What can hang from each mark
U: Y
Y: A H U
Z: D
E: A
A: E Y
H: D Y
D: A H Z

Each row was made from one small tree. The marks that hang from a mark follow it in brackets, in alphabetical order. Every link used is in the known rows. Write each row's tree.
Known rows
E(A(Y(H(D(Z)) U))): [-3.86 -1.48 -2.66 -2.30 -1.60  1.48  2.76  1.05 -0.66 -1.01  4.23  2.44
  3.79 -3.75 -4.33 -2.01 -3.85 -2.65  2.28  1.09]
H(D(Z) Y(U)): [-2.90 -1.61 -0.43 -2.59  0.44  5.48  2.73  2.80 -0.73 -1.28  5.43  3.47
  1.31 -1.67 -1.81 -0.74  4.13 -4.65 -1.52 -0.24]
U(Y(A H)): [-0.11 -2.95 -0.74 -1.13 -3.40 -2.57 -0.59 -0.46 -3.03 -3.60  2.70  2.45
  3.52 -1.65 -0.02 -1.06 -3.72 -1.17  3.39  1.37]
H(D(Z) Y(A U)): [-3.66 -0.64 -0.90 -3.11  1.35  5.03  2.67  0.29 -2.28 -1.72  6.00  4.30
  0.69 -1.46 -2.08 -0.78  3.63 -4.48  0.37 -0.03]
Y(A(E) H U): [-1.80  3.24  0.87 -1.62 -1.19 -1.72 -2.41 -2.01 -2.39 -3.25  4.01  0.08
  1.02  1.80 -2.94 -1.18 -0.80 -0.90  5.55  0.59]
H(D): [-0.69 -0.96 -1.10 -1.09 -1.36  0.20  3.33  0.07 -0.40  0.36  2.15  4.20
  0.38 -1.85 -3.69  0.66  1.36 -1.41 -0.40 -0.90]
A(E): [ 0.51  0.83  0.65  0.07 -0.69 -0.45 -0.74 -0.52 -1.37 -0.18  2.40 -1.16
 -0.34  1.18 -1.79  1.47 -0.27 -0.54  1.55 -0.46]
Z(D(A(Y(U)) H)): [-2.23 -0.01 -1.60 -5.71  1.64  5.53  1.54  2.38  0.79 -0.47  6.45  1.80
  2.29 -5.71 -4.46  0.04 -0.84 -5.23  3.14  3.80]
E(A(Y)): [-2.11 -0.60 -3.46 -0.01 -1.26  1.77  2.04 -0.52 -0.82  0.03  3.83 -0.56
  2.94 -3.53 -1.31 -1.16 -4.69  0.04  1.24  1.39]
H(D(A(E) Z) Y(U)): [-2.23 -1.33  0.31 -3.73  1.21  6.16  1.69  2.62 -0.22 -1.23  6.07  2.08
 -0.70 -0.54 -1.60 -0.22  2.78 -4.60  1.21  1.81]
Y(H(D) U): [-2.14  0.49 -0.19 -1.94 -2.81 -0.54  1.40  1.21  0.12 -2.20  3.16  3.92
  2.58 -1.15 -4.43 -1.74  1.37 -1.98  1.97 -0.12]
Y(A U): [-3.08  2.62 -0.69 -2.25  2.29  1.43 -0.12 -1.16 -2.60 -3.47  5.36  0.53
  0.88 -0.59 -2.11 -1.73  1.64 -1.11  3.11  1.33]
Z(D): [-0.88 -1.03 -0.22 -1.67  1.86  1.13  4.32  0.28 -0.77  1.02  3.78  2.71
  1.12 -1.94 -3.51  0.76 -0.18 -3.68 -0.72  1.03]
Z(D(A)): [-0.78 -1.63 -0.99 -3.65  2.69  2.61  4.87  0.87 -0.56  0.49  4.72  2.31
  0.26 -2.57 -2.88  0.06 -1.07 -3.79  0.82  4.19]
D(H(Y(A U)) Z): [-2.56  0.91 -1.36 -5.74  0.76  6.05 -1.10  1.64 -4.58 -2.68  6.16  0.96
  2.68 -1.91  0.40 -0.29  1.97 -4.62  1.61  0.04]
Y(A H(D(Z)) U): [-2.95  0.03 -0.66 -4.18 -0.10 -0.52  1.73 -0.53 -3.17 -2.95  4.00  4.86
  1.58 -0.98 -5.25 -1.21  0.64 -3.78  3.57  0.75]
U(Y(A)): [-0.73 -2.76 -0.85 -0.94 -0.47 -0.42 -0.08 -0.56 -2.85 -3.09  3.54  1.92
  2.05 -1.97  0.44 -0.47 -1.93 -1.14  2.16  0.99]
D(A H): [ 0.25  0.34 -2.37 -5.73 -1.11  3.35  0.02  1.90 -2.34 -1.44  3.76  0.37
  1.72 -3.10 -0.23  0.00 -1.10 -1.41  2.73  2.43]
Z(D(A(E Y) H)): [ 0.01 -0.22 -1.02 -4.50  0.15  3.60  0.87  0.75  0.42  1.51  4.64  1.19
  0.81 -3.97 -4.41  2.34 -2.81 -4.61  3.53  2.64]
A(E Y(U)): [-1.52  1.67  0.62  0.25  0.05  1.77 -2.71  0.33  1.12 -1.46  4.63 -2.38
  0.45 -1.25 -4.19  0.50  0.28 -2.00  3.46  1.23]

Write each row's tree
[-3.68 -0.10 -2.95 -0.83 -3.15  1.06  2.25  0.14  0.76 -0.79  4.04  2.52
  4.05 -3.67 -3.88 -2.61 -3.74 -0.82  2.64  0.60]  E(A(Y(H(D) U)))
[ 0.96  0.17 -0.08  0.57 -4.62 -1.63 -2.26 -0.53  0.21 -0.30  2.00 -1.37
  1.49 -0.94 -4.14  1.34 -3.28 -1.12  3.90  1.36]  A(E Y(H))
[-1.57 -0.92  0.63 -4.62 -0.42  0.80  0.98  2.00 -0.98 -2.23  3.93  2.59
  0.48 -0.44 -4.73 -0.81  0.05 -3.95  3.83  2.20]  Y(H(D(A(E) Z)) U)
[-1.45 -0.58  0.80 -1.64 -2.26 -0.02 -1.12  0.92  0.70 -1.02  3.27  1.44
  1.15 -1.70 -7.04  0.89 -0.62 -4.12  3.97  0.58]  A(E Y(H(D(Z)) U))
[-1.08  0.10 -0.28 -6.55  0.74  7.44 -1.96  3.67 -2.60 -2.18  6.31 -1.39
  1.05 -0.88  0.99  0.30  0.87 -4.65  2.89  2.22]  D(A(E) H(Y(U)) Z)
[-2.07 -2.82 -3.42 -1.76 -2.95  0.41  3.62  0.15 -1.50  0.54  2.62  2.91
  3.52 -3.88 -4.04 -0.70 -5.43 -2.06  1.72  0.92]  E(A(Y(H(D(Z)))))
[ 0.04 -1.74 -2.05 -7.74  1.01  4.08  0.76  3.15 -4.32 -1.55  4.02  0.12
  1.41 -3.22 -0.97  0.78 -1.26 -3.87  2.15  3.08]  D(A H Z)
[-0.62 -5.06 -0.73 -2.67 -2.64 -2.00  1.70  0.13 -3.39 -2.52  2.24  5.81
  2.79 -2.36 -2.44 -0.02 -2.91 -3.60  2.58  0.30]  U(Y(A H(D(Z))))
[ 0.22 -3.40 -2.13 -4.71 -0.75  1.90  1.09  2.14 -2.19 -1.95  3.57 -0.71
  1.75 -3.96 -3.64 -0.09 -3.75 -3.96  3.63  6.62]  D(A(Y(H)) Z)
[-3.90  0.65 -2.87 -0.59  0.27  2.92  1.19  0.35 -0.05 -1.54  5.40 -0.96
  3.09 -3.44 -1.75 -2.43 -2.98 -0.38  1.86  1.65]  E(A(Y(U)))
[ 0.48 -1.98  0.07 -4.35  2.46  2.01  0.82  1.40 -3.12 -1.02  3.75 -1.57
 -1.33  0.06 -1.66  1.25 -1.52 -3.21  2.58  3.80]  D(A(E) Z)
[-1.58  1.03  0.02 -4.84  0.82  6.61  0.76  2.09  0.32  0.16  6.76  1.38
  1.21 -1.55 -0.71  0.29  0.62 -4.78  2.14  1.49]  Z(D(A(E) H(Y(U))))
[ 0.74 -5.92  0.41 -3.02 -2.97 -0.98  0.83  2.33 -1.33 -1.98  2.33  3.63
  1.56 -1.75 -1.96  0.41 -3.40 -3.56  3.00  1.80]  U(Y(H(D(A(E) Z))))
[-1.01  1.59  0.70  0.04 -3.00 -0.38 -3.35  0.43  1.04 -2.03  3.74 -1.86
  1.93 -0.81 -4.54 -0.07 -1.44 -1.79  4.59  1.65]  A(E Y(H U))
[-0.03 -3.15 -1.35 -4.69 -2.06 -0.08  3.59  1.60 -2.21 -0.93  2.31  3.98
  1.24 -2.17 -3.93 -0.12 -1.74 -3.47  2.13  2.95]  Y(H(D(A Z)))
[-1.07 -1.24 -0.37 -1.76 -0.46  2.88  2.14 -1.43 -2.80  0.66  3.90  3.74
 -0.84  0.39 -2.12  1.87  1.40 -3.80  0.76 -1.14]  H(D(Z) Y(A(E)))
[-1.53  0.73  0.39 -2.97 -2.07  0.10  0.43  1.04  0.66 -2.06  3.74  2.68
  0.71 -0.22 -4.09 -1.43  0.18 -1.81  4.23  1.80]  Y(H(D(A(E))) U)
[ 0.63 -1.00 -0.95 -5.96 -0.70  6.12 -1.16  2.77 -3.28 -0.53  4.77 -1.15
  0.70 -0.94  1.36  1.61 -0.71 -4.03  2.15  1.96]  D(A(E) H(Y) Z)
[-2.19 -1.13  0.04 -3.64 -1.03  0.23  1.94  2.22 -1.51 -2.35  3.41  3.80
  2.21 -1.55 -4.88 -1.11  1.21 -3.92  1.58  0.33]  Y(H(D(Z)) U)
[-0.89 -3.46 -1.84 -3.85 -0.26  5.67  4.29  2.26 -1.29 -0.09  4.63  3.55
  0.18 -2.51 -0.84  0.10  1.39 -4.13 -0.57  2.63]  H(D(A Z) Y)
[-0.70  0.81 -0.27 -2.29 -1.80  1.46 -2.44  0.98  0.96 -2.43  4.59 -2.12
  0.90 -1.72 -3.59 -0.89 -2.37 -1.79  5.81  4.90]  D(A(E Y(H U)))
[-0.95 -2.99 -1.20 -2.02 -1.12  4.10  3.71  1.73 -1.55  0.51  3.65  3.98
  0.96 -1.71 -1.44  0.76  2.31 -4.08 -2.17 -0.44]  H(D(Z) Y)
[-2.95  2.07 -0.97 -1.15  0.38  4.60 -0.12 -0.41 -1.87 -2.97  6.42  0.38
  1.59 -0.36  0.89 -2.01  2.57 -1.62  1.33  1.23]  H(Y(A U))
[-1.91 -0.80 -1.01 -3.68  0.80  2.85  2.67  1.61  1.34 -1.07  5.76  1.62
  2.09 -4.29 -5.27 -1.27 -2.09 -4.69  3.37  5.74]  Z(D(A(Y(H U))))
[-0.05 -4.28  0.57 -1.92 -2.89 -2.89  0.12 -0.65 -3.06 -1.94  1.97  4.69
  1.71 -0.56 -2.65  1.12 -3.21 -3.41  3.72 -0.58]  U(Y(A(E) H(D(Z))))
[-1.66  0.70 -0.91 -0.93 -2.73  0.53 -1.57  1.30  0.57 -2.77  4.17 -0.56
  3.35 -3.04 -4.31 -1.54 -1.00 -1.96  3.33  2.93]  A(Y(H U))
